Each row was made from one small tree. Brackets hold a mark, then the marks that hang from it, in alphabetical order. Every link used is in the known rows. Write each row's tree.
Known rows
{E H Z}: [-25  -4 -38  -1   5   4   0   0   9 -16  -4  -8   3  12   9  10   0 -24
 -24   1  17  -3  -4]
{E H P}: [-22  -7 -36  -6  -5   3  13  -1   6 -21 -10 -12   7  16  10  11  -1   1
 -14  -7  18  -7   8]
{P {N H} {W Z} Y}: [ -7   1  55   9  14  13  11  40 -13   8  24   3   4  -6   6 -20   2  45
  -4   6  23   4   4]
{Z {P W Y}}: [-12  -3  16  -1  16   2  -2  13  -5  30  -6   0  15  -3   2 -13  17  27
  11 -21   7  -2  -1]
{M {H {N V}}}: [ -7  17 -16 -19 -19  10 -23   3  18  18 -20 -29  -3   3  16  26  -9 -30
  -6  -6 -11   4   9]
{P {N V} {W Z} Y}: [ -2   8  51   8  12   3   8  32 -23 -17  23   6   1 -14  13 -18   4  31
   5  -3  20  -2   1]
{N H P}: [ -4  21  -5 -13  10  26 -13  23  24  -5  10 -26   5   3  10  11  11   8
  18  15  32   3  12]
{P N W Y}: [-13   9  40   3  14  10   2  20  -8   1  15  -1   8  -3  13 -18   3  24
  11 -24  20   2  -2]
{N H P V}: [  6  27  -3 -13   7  18  -8  31  15 -27  23 -23  -1  -6  18  19   9   4
  26   8  36  -1  14]
{E Z}: [-16  -1 -19  -9  15   9 -19  -3  11  -8  -7 -18   6   8   2   3   4 -15
  -5 -11   7  -4  -5]
{E {N H V} Z}: [ -1  -5 -20   2   3   5  -3   8   7  -9  17 -23  -3   6   9  23   1   6
  -8 -19   2  -7  16]
{H {N V}}: [ -2  15 -13 -26   2  12 -23   1  17   8  -9 -26  -2  -7   9  18  -3 -16
   0 -17  -1   3  14]
{Z {E {H N} {P W}}}: [-15  -9  -9  -3   6   5  -4  -2  -8  10 -23  -4   4  20  -1   0  -7   4
 -23 -20   9  -7   6]
{Y {P {E H Z} N W}}: [-19  -5  27  16  23  -6  -5  10 -10  20  13  17  17   3  18 -21   5  -4
   1 -44   8  -4  -1]
{W Z}: [-13   1   6 -12  12  17  -5  16  13   4 -10 -16   5   2   1  -6   6   5
  -8  21  11   4   7]
{M {H {N {P E W Y}}}}: [ -3  21  -4  -7 -16  13 -31   2   9  10 -27 -16   4  -1  10   9  -3 -21
  -4  21  -9   2  10]
{E N P}: [ -8 -11 -24  -6  -6   7  -1 -13   7  -3  -9 -27   9  17   4  14   3  22
  -2 -25  -6 -11  22]
{E {N P}}: [ -5  13 -19  -9  -2  21 -14  -1  20   2   0 -30   8   8  10  14  12   5
  12  -2   8  -1  22]
{H {N {P E} V}}: [ 10  25 -13 -17   4  13 -36   0   8 -16  -8 -19  -1 -10   7  11   3 -20
  12   2   5  -2  22]
{P E W}: [-12   6  22   4  29   7  -9  14  -2   1 -15   2  11   1  14 -23   2  -6
   3 -11   7  -2  12]
{M {H N}}: [-13  14 -17 -20 -17  15 -26  -1  24  33 -28 -31   2   8  10  21  -8 -29
 -10  -1 -14   6   8]
{E H {N {P W} V} Z}: [ -7   3 -35  15  -6  -3  -3   2  -6 -20  10  -9   2   1  20  21  10 -13
 -16   3   8 -13  12]
{E H N Z}: [-22 -12 -45   7  -6   4   6  -7   9  -3   0 -14   3  17   9  18   1 -13
 -30  -8   2  -4  12]
{N H {P Y}}: [  1  23  -2 -11   2  25  -4  25  21 -27  14 -19   4  -3   6   9  11  21
  18  25  38   7  10]
{W {Z {E {N H V}} P}}: [  0 -16  15   3  14   8   1  21 -11  28   2  -7  -1  15  -9  -3   9  35
  -5  -9   8  -4  16]
{M {H {N {P E}}}}: [ -4  21 -17 -13 -15  17 -37  -2  17  14 -28 -25   2   7   9  17  -3 -32
  -1  14  -9   2  14]
{Y {P {W Z}}}: [-16   1  32  -6  18   5  -2  18  13  42  -4   0  22  -9  13 -15  14  11
   4 -14   2   6   0]
{E H {P N} Z}: [-21 -19 -30   9   0  -5  -3  -9 -17 -25   6  -5   4  21   3   7  -2   0
 -20 -27  14 -18  -4]

Write each row's tree
[ -7   9 -17   9  -8   6  12  17   0 -11   9  -9   3  -3  23  16  11   1
 -11  18  13  -4  24]
{E H {N {P {W Z}} V}}
[ -6   1  -5   2   2  14   6  16  -3 -13   0  -8  -4  13   1   3   4   8
 -14  22  21   0  16]
{W {Z {E H {N P V}}}}
[ -2 -11   9  12   8 -12  -9  -1 -33 -39  12   0   5   0   4  -6   2  24
   0 -31   6 -23  -9]
{E {P {N V} W Y} Z}
[ -9 -11   8  -6  14  13  -4   8  -5  -9 -17 -10   3  18 -11 -12   2  20
 -10   8  14  -6   5]
{W {Z {E P}}}
[-18  -9  24  16  26  -3  -5  15 -25  38   6  13  11  11   9 -22  10  12
   7 -43  10 -11   8]
{Z {P {E H} N W}}
[ -8  14 -17  -8  -4   8  -8  14   5   2  -6  -9   2 -10  14  13   4 -15
 -18  24  11   0  14]
{E {H {N {P {W Z}} V}}}
[ -6   8  -4  -6   9  23 -13   0   9   0  -5 -21   2  24  -1   4   5   8
  11 -13  18  -1  16]
{Z {E {N P}}}
[ -4  -9  13   2  15   6  -2  14  -9   1 -10   5   7   0 -10 -21  12  25
  -2  17   8   0  10]
{W {Z {P E Y}}}
[-13  -7 -44   7  -7  -3   8  -2   2 -22   9 -13  -3  10  16  25  -1 -15
 -24 -13   5  -6  14]
{E H {N V} Z}
[  5  -6   3   7   8   1   6  13  -8  -3   8   0   3   2   1  -2   9  32
  13 -23   8  -3  22]
{Z {P {E {N H V}} Y}}
[-10 -21 -38  19  -8 -18   9  -7 -21 -22   0  -4   5   8  15  19   1   5
 -30 -21  -7 -24  11]
{E H {N V} {P W} Z}
[  1 -11  -4   6   2  -4  -4   4 -21 -51  24  -8  -2   6  -1   6  -2  29
   2 -28  17 -18  -2]
{E {P {N H V} Y} Z}
[  5 -16 -16  14  -6 -14   0  -9 -22 -37   1  -7   6  -1   5  10   5  27
 -13 -20 -11 -21   8]
{E {N V} {P W Y} Z}
[-16  -3  24  -3  12   4  -3  14   8  50 -10   4  17  -3   7 -12   6   5
 -13 -13   1   8   2]
{Y {P {W {Z {E {H N}}}}}}
[  5  16 -12  -6  -3  17  -3  18  16 -10  20 -29   0   1  17  25   8  14
  16  -5  17  -2  28]
{E {N H P V}}
[  5  27 -17 -24  -1  15 -34   1  16  -3  -5 -27   0 -11   9  21   5 -17
  12   1   6   0  15]
{H {N P V}}
[ -9   7  46  -1  20   2   1  30   3  37  32  -1  14  -7  26  -6   6  18
  24 -57  16   3   2]
{Y {P {N H V} W}}
[ -1 -16   8   2   3  14  10  12  -5 -12  -6 -10   0  18 -13  -4   0  43
 -16  14  12  -2  16]
{W {Z {E {N H} {P Y}}}}
[  2  27 -18 -16 -26  13 -26   4  16  -3 -16 -27  -3  -4  15  27  -3 -23
   3  14  -2   4   9]
{M {H {N {P Y} V}}}
[ -4  25   8  -5   8  17 -12  14   8 -19  -2 -10  12  -9  11  -6  17  10
  17  19  24   1   3]
{N {P W Y}}
[  2  24  -4  -5   8  19 -14   7   8 -49  -3  -7   5  -2   5  -8  10   2
  21  24  29   2  13]
{N {P E Y}}
[ -5  -6  29   3  20   6  -3  17 -21  -4   9  -6   0  21   4  -8  -4  28
   9 -46  22 -13   4]
{Z {E {P {N H V} W}}}
[-19  -7   2  10  -4  -2  19   9 -18 -21   7   6   8   8  12  -5  -2  25
 -11 -17  21  -9   1]
{E H {P N W Y}}
[ -8  -9 -14   7   9  -3   5   5  -9  12   0   0   4  11   7   1   8   6
   3 -29   5  -7  23]
{Z {P {E H {N V}}}}
[-12 -16 -35   6 -11 -11  -6 -14 -14 -17 -20   2   8  -1  -2   8  -2   4
 -41   4  -6 -13  -2]
{E {H N} {P W Y} Z}
[ -8   8  -8   6   4  11   6  12  -4 -11   3  -8  -1  17  14   9   3   1
  -2 -12  25  -4  16]
{Z {E H {N {P W} V}}}
[ -8  -5  13  -1  14   8   2   4 -11 -17 -15  -3   6  17  -3 -13  -1  26
   1 -20  19  -7   0]
{Z {E {P W Y}}}
[  8  27  -2 -16  -2  11 -27   7   6  -8  -5 -16   2 -21  10  11   7  -2
   8   9   6   1  11]
{H {N {P W Y} V}}
[-18  -4   2  -3  12  16   9  18   2  -2 -11  -4  -1  17  -3  -9   0   3
 -20  20  25   5   5]
{W {Z {E H}}}
[-19   3   7  10  22   4   7  17  -3  -5 -12   9  10   5  19 -17   0 -13
 -12  -2  15   0  12]
{P {E H} W}
